Every row comes from one small tree of marks. The marks that hang from a mark follow it in brackets, in the order of their numbers. Every link used is in the known rows. Which tree was each row made from?
Known rows:
Z620{Z323{Z943{Z185{Z442}}}}: [-4.45 -0.66  4.59 -1.20 -5.89 -2.03  2.84  3.54  1.58  0.29  3.35  2.51
 -4.46  3.35  1.22 -1.27  3.49 -0.52 -0.70 -1.68 -0.74 -0.58]
Z239{Z185}: [-1.41 -1.60  0.14 -1.17 -1.09 -1.42 -1.00  2.20  0.41 -0.02  0.57  0.17
  1.51  0.24 -1.33  1.12 -0.43 -1.93  1.16 -0.55  1.56  0.27]
Z323{Z620 Z943{Z165}}: [ 0.79 -1.88  5.85 -5.15 -1.18 -2.30  0.14  0.95 -1.12  0.20 -2.36  3.27
 -2.56 -1.45 -1.24  0.32  3.14  2.60  2.66  1.28 -3.84  1.27]
Z54{Z185{Z239{Z52 Z323} Z442}}: [-1.16 -2.13  4.91 -0.36 -4.62 -3.87 -2.30  0.87 -2.89  1.63  4.22  4.23
 -4.96 -1.92  2.18  1.02 -1.23 -4.67 -0.57 -0.63  1.16 -4.55]
Z323{Z620 Z943{Z185{Z239{Z52} Z442}}}: [-2.50 -0.47  7.23 -2.45 -7.89 -6.66 -3.51  0.18 -1.10  2.90  0.70  4.55
 -8.32 -5.28 -3.47  1.21  4.74 -2.63 -1.01 -1.84 -0.98 -1.75]
Z323{Z943{Z165 Z185{Z54 Z239 Z442}}}: [-4.00 -2.28  7.66 -0.37 -1.10 -3.04  2.70  4.62 -2.02  0.57  0.09  5.68
 -7.68 -2.63 -0.81 -1.29  2.19 -1.18  3.87 -1.60  1.36 -1.84]
Z943{Z165 Z185{Z54 Z442}}: [-1.32 -3.88  6.26  1.50 -2.06 -0.72  3.66  3.68 -2.58 -1.38  0.15  4.53
 -5.87 -1.30 -0.05 -0.48 -0.23 -1.13  3.52 -3.00  1.75 -2.72]
Z323{Z943}: [-1.83 -0.09  2.66 -1.69 -0.27 -2.09  1.21  1.58  1.22  0.66 -0.50  0.25
 -0.52  0.39 -0.50 -0.54  1.56  1.28  1.22  2.15 -1.18  1.80]
Z185{Z54 Z239{Z52} Z442 Z943{Z165}}: [-4.33 -3.40  7.69  2.01  0.06 -4.78  0.99  1.47 -5.03 -2.94  1.87  5.57
 -8.10 -5.99  1.01 -0.45 -1.53 -3.29  0.18 -0.51 -0.56 -5.96]
Z239{Z52 Z323{Z620 Z943{Z165}}}: [ 0.18 -3.50  7.34 -5.66 -2.96 -4.68 -1.02  1.59  0.62 -0.56 -0.61  2.18
 -4.34  0.52 -0.16  0.34  4.73  2.08  0.19  1.37 -5.83  0.09]
Z323{Z620 Z943{Z185}}: [-0.01 -0.55  4.58 -3.08 -4.06 -4.95 -0.94  1.16  0.92  2.66 -0.82  2.23
 -4.28 -2.01 -3.75  1.25  3.78  1.12 -0.04 -1.19 -0.70  3.17]
Z920{Z52}: [ 0.80 -0.39 -0.09  1.62  0.41 -2.95 -0.05 -0.14 -0.06  2.22 -0.35 -0.52
 -2.50 -0.32 -1.17 -0.10 -0.69  0.43  1.98  1.64 -1.17  2.85]
Z442{Z185}: [-0.57 -0.19 -0.73 -2.09 -1.83  0.63  0.83 -0.92 -1.22  0.01  1.75  0.95
  2.35 -0.70  2.14  0.41 -2.33 -1.25  1.25  1.44 -0.20 -0.73]
Z239{Z52 Z323{Z620 Z943}}: [-0.54 -1.98  5.80 -4.27 -4.31 -6.06 -2.19  0.07  2.66  0.76  0.45  0.66
 -3.55 -0.04 -1.16  0.28  3.87  1.16 -2.06  1.20 -4.41  0.30]
Z185{Z54 Z239{Z323{Z620}} Z442 Z943}: [-3.08 -2.76  6.48  0.39 -2.02 -5.72 -0.90  1.11  1.13 -0.40  3.95  5.23
 -7.77 -4.84 -2.53 -1.03 -2.13 -2.47 -1.36 -2.07  2.33 -5.17]
Z442{Z185{Z54 Z239{Z323}}}: [-2.20 -0.43  0.02 -0.78  0.72 -2.02  0.61  0.25  0.25  0.88  3.68  2.83
 -1.19 -1.79  1.99 -1.24 -2.82 -2.21  0.31 -0.54  2.23 -3.41]
Z323{Z620 Z943{Z185{Z442}}}: [-1.27 -1.60  7.00 -3.01 -7.39 -4.35 -0.63  1.45  0.82  2.15  0.24  3.43
 -5.39 -2.64 -3.81  0.80  2.95 -0.35  1.00 -1.28 -0.19  0.41]
Z943{Z165}: [ 0.72 -1.67  2.00 -1.63  1.60  1.90  1.57  1.63 -2.46 -1.60 -1.29  1.90
 -0.79  0.71  1.21 -0.07  1.06  1.00  2.81  0.25 -1.80 -0.26]
Z239{Z185{Z54 Z442} Z323{Z943}}: [-4.98 -5.12  6.87 -1.60 -3.60 -4.68  2.15  5.92  4.53 -0.36  2.70  2.06
 -2.00  1.62 -1.62 -1.61 -1.17 -1.55  3.21  0.18  2.29 -2.45]
Z442{Z185{Z54 Z239{Z52} Z943{Z165}}}: [-3.15 -2.06  3.38 -0.65  1.93 -4.39  1.39  0.13 -5.69 -1.98  2.48  4.64
 -3.51 -5.28  3.08  0.53 -3.00 -2.25  0.13  1.18 -1.11 -2.83]
Z943{Z185{Z54}}: [-0.65 -0.80  1.46  2.80  0.11 -3.39  1.75  1.87 -0.13  1.02  0.64  1.29
 -3.76 -1.28 -1.26 -0.02 -0.40 -0.27 -0.33 -3.06  3.07  0.80]

Which tree is each row?
[-0.47 -0.98  3.31  0.38 -3.24 -1.95 -1.33  0.55 -4.04  2.04  2.86  4.84
 -3.52 -3.32  1.38  0.85 -2.78 -4.57  1.04 -0.85  3.14 -3.72] : Z54{Z185{Z239 Z442}}
[-0.30 -0.35  2.45  0.42 -0.72 -5.35 -1.86  1.33  1.32  2.83  1.95  3.64
 -7.22 -2.77 -2.92  0.08  1.55 -1.31 -1.75 -5.06  3.38 -0.99] : Z943{Z185{Z54 Z239{Z323{Z620}}}}
[ 0.83 -1.56  3.32 -1.98 -0.03 -5.88 -2.36  1.54 -2.18  2.05  3.70  4.65
 -4.71 -2.89 -0.27  1.86 -1.99 -1.98 -1.57 -0.69  1.91  0.71] : Z54{Z185{Z239{Z323{Z620}} Z943}}
[-2.72 -3.90  2.12 -2.23  0.29 -3.22  0.22  5.21  2.65 -1.38  3.16  0.35
 -0.21  2.48 -1.85  0.61 -1.10 -1.15  0.50  0.04  1.40  1.74] : Z239{Z185{Z943} Z323}
[-1.17  0.26  3.02 -4.03 -1.19 -3.78 -3.01  0.89  2.29  2.77  0.97  2.71
 -4.37 -1.21 -2.12 -0.73  3.47 -0.02 -0.61 -0.68 -0.55 -0.36] : Z185{Z239{Z323{Z620 Z943}}}
[-2.43 -3.38  6.12  0.51 -1.03 -1.13  1.67  4.86 -1.46 -0.22  2.06  5.77
 -8.36 -0.89 -0.47 -1.27  1.11 -2.29  2.85 -4.28  3.01 -4.30] : Z943{Z165 Z185{Z54 Z239{Z323} Z442}}
[-2.77 -2.04  4.47  1.74  4.24 -5.57  0.66  1.29 -4.90 -2.13  0.70  4.15
 -6.52 -5.18  1.18  0.03 -0.59 -1.14 -1.11 -0.45 -1.05 -2.44] : Z185{Z54 Z239{Z52} Z943{Z165}}
[-3.41 -4.07  5.15  1.64 -5.30 -5.25 -0.62  1.24 -0.62 -1.45  1.83  1.73
 -2.06 -2.99 -0.45  0.62 -1.98 -4.14  0.11 -0.76  0.87 -5.08] : Z239{Z52 Z185{Z54 Z442}}
[-1.76 -3.29  6.15 -3.77 -0.64 -2.81  1.17  3.17  0.51 -1.26  0.06  0.98
 -3.14  2.68  1.61 -0.71  4.09  1.51  1.19  2.37 -4.80  0.43] : Z239{Z52 Z323{Z943{Z165}}}
[-0.43 -4.75  6.97 -0.77 -1.57 -1.61  2.89  3.48 -5.54 -1.88  2.17  5.30
 -3.09 -1.49  2.23  1.42 -4.09 -1.83  3.20  1.32  0.40 -1.05] : Z54{Z185{Z442 Z943{Z165}}}
[-3.48  0.35  2.43 -1.32 -2.91 -2.74  2.70  3.35  1.64  0.88  2.47  1.43
 -3.43  3.88  1.52 -0.97  4.12  0.99 -1.73 -1.56 -1.08  2.00] : Z620{Z323{Z943{Z185}}}
[-0.89 -3.26  5.37  0.50 -2.99 -3.06  1.64  2.13 -3.42 -0.62  3.15  3.77
 -2.43 -2.10  1.27  1.65 -4.91 -2.76  1.00  1.23  1.99 -0.71] : Z54{Z185{Z442 Z943}}
[ 0.65 -2.13  6.42 -4.70 -2.56 -3.36  0.41  2.57 -1.30  1.11 -1.99  3.92
 -5.03 -1.40 -2.49  1.12  4.54  1.99  2.47 -0.97 -2.34  2.93] : Z323{Z620 Z943{Z165 Z185}}
[-2.09  0.68 -0.61  0.21  0.71 -2.05  0.29 -1.28 -1.98  1.01  2.44  3.04
 -0.71 -4.08  1.91 -0.53 -3.33 -2.62  0.45 -0.25  2.31 -3.42] : Z442{Z185{Z54 Z239}}
[-3.98 -0.75  3.58  0.61 -1.29 -1.78 -0.69  1.18 -1.86 -0.68  2.90  3.62
 -4.94 -3.86 -1.13 -0.36 -1.10 -3.56 -0.22 -0.37  2.01 -3.62] : Z185{Z239 Z442 Z943}
[-2.62 -0.84  3.59 -3.20 -0.60 -0.21  3.54  3.12 -0.03 -1.36  0.90  2.45
 -1.72  4.53  3.66 -1.64  3.71  2.19  0.71  0.56 -3.98  0.16] : Z620{Z323{Z943{Z165}}}
[-0.58 -0.66  0.90 -2.29 -1.33 -3.51 -1.21 -1.28  0.40  1.49  3.30  3.76
 -2.27 -3.45  0.53 -0.49 -2.33 -1.98 -0.35 -1.23  1.55 -3.56] : Z442{Z185{Z54 Z239{Z323{Z620}}}}
[-1.50 -3.25  7.32 -3.00 -2.24 -1.93  0.74  4.40 -2.77  1.24  2.60  6.21
 -4.82 -0.15  2.12 -0.32 -0.21 -2.56  4.04  0.62  1.07 -2.62] : Z54{Z185{Z239{Z323{Z943{Z165}}} Z442}}
[-3.84 -0.17  3.22  0.49 -1.74 -4.50  3.96  3.49  2.04  0.56  2.59  1.87
 -4.25  2.80  1.71 -1.40  2.60  1.17 -1.83 -2.32 -0.10  1.11] : Z620{Z323{Z943{Z185{Z54}}}}
[-1.39 -1.33  3.80  1.63  1.24 -4.05  0.15  1.95 -4.68  0.18 -0.02  4.39
 -7.77 -3.84  0.35  0.53  2.41 -1.86  0.10 -3.59  0.40 -1.74] : Z943{Z165 Z185{Z54 Z239{Z52}}}
[-1.62 -3.25  7.89 -2.05 -5.57 -5.66  0.78  3.29  3.93  1.61  1.87  3.38
 -6.49 -0.39 -3.12 -0.77  1.80  0.38  0.81 -1.83  0.83 -0.71] : Z239{Z323{Z620 Z943{Z185{Z54 Z442}}}}
[-3.93 -2.03  6.33 -2.43 -4.63 -0.50  4.16  4.89 -0.49 -1.10  2.11  4.12
 -5.03  3.89  2.48 -1.35  4.11  0.36  1.42 -1.55 -2.24 -0.84] : Z620{Z323{Z943{Z165 Z185{Z442}}}}
[-5.21  0.58  4.00 -1.05 -5.15 -2.44  1.20  3.13  0.80  1.33  3.78  3.81
 -6.24  1.65  0.99 -1.41  4.20 -1.81 -1.28 -2.61  0.33 -1.76] : Z620{Z323{Z943{Z185{Z239 Z442}}}}
[-3.33 -5.15  5.74 -2.08 -2.11 -0.77  1.38  5.00 -2.27 -3.14  1.70  3.46
 -1.64 -0.66 -0.99  0.89 -1.74 -2.54  3.82  0.52  0.62 -1.48] : Z239{Z185{Z442 Z943{Z165}}}
[-2.02  0.64  1.36  2.97  1.13 -5.25 -1.86 -1.57 -2.02  0.51  0.88  1.99
 -4.64 -4.97  0.58 -0.17 -0.14 -2.40 -2.83 -1.44  0.55 -3.87] : Z185{Z54 Z239{Z52}}
[-0.94 -3.17  5.38 -0.72 -3.38  1.50  2.07  3.71 -3.07 -1.10  0.25  3.87
 -4.74  0.09 -0.28  0.26  1.67 -1.34  3.62 -2.39  0.51 -1.50] : Z943{Z165 Z185{Z442}}
[-2.19 -3.95  6.37 -0.97 -1.08  0.43  2.81  3.14 -2.94 -3.65  1.07  3.68
 -3.42 -1.03  0.47 -0.35 -1.52 -0.77  2.98  0.97 -1.07 -2.15] : Z185{Z442 Z943{Z165}}
[-3.19 -5.07  5.80 -3.05  1.54 -3.83  3.02  6.96  2.72 -1.04  0.62  2.16
 -1.14  2.81 -0.50 -1.27  0.57  0.84  4.55  0.61  0.33  0.46] : Z239{Z185{Z54} Z323{Z943{Z165}}}
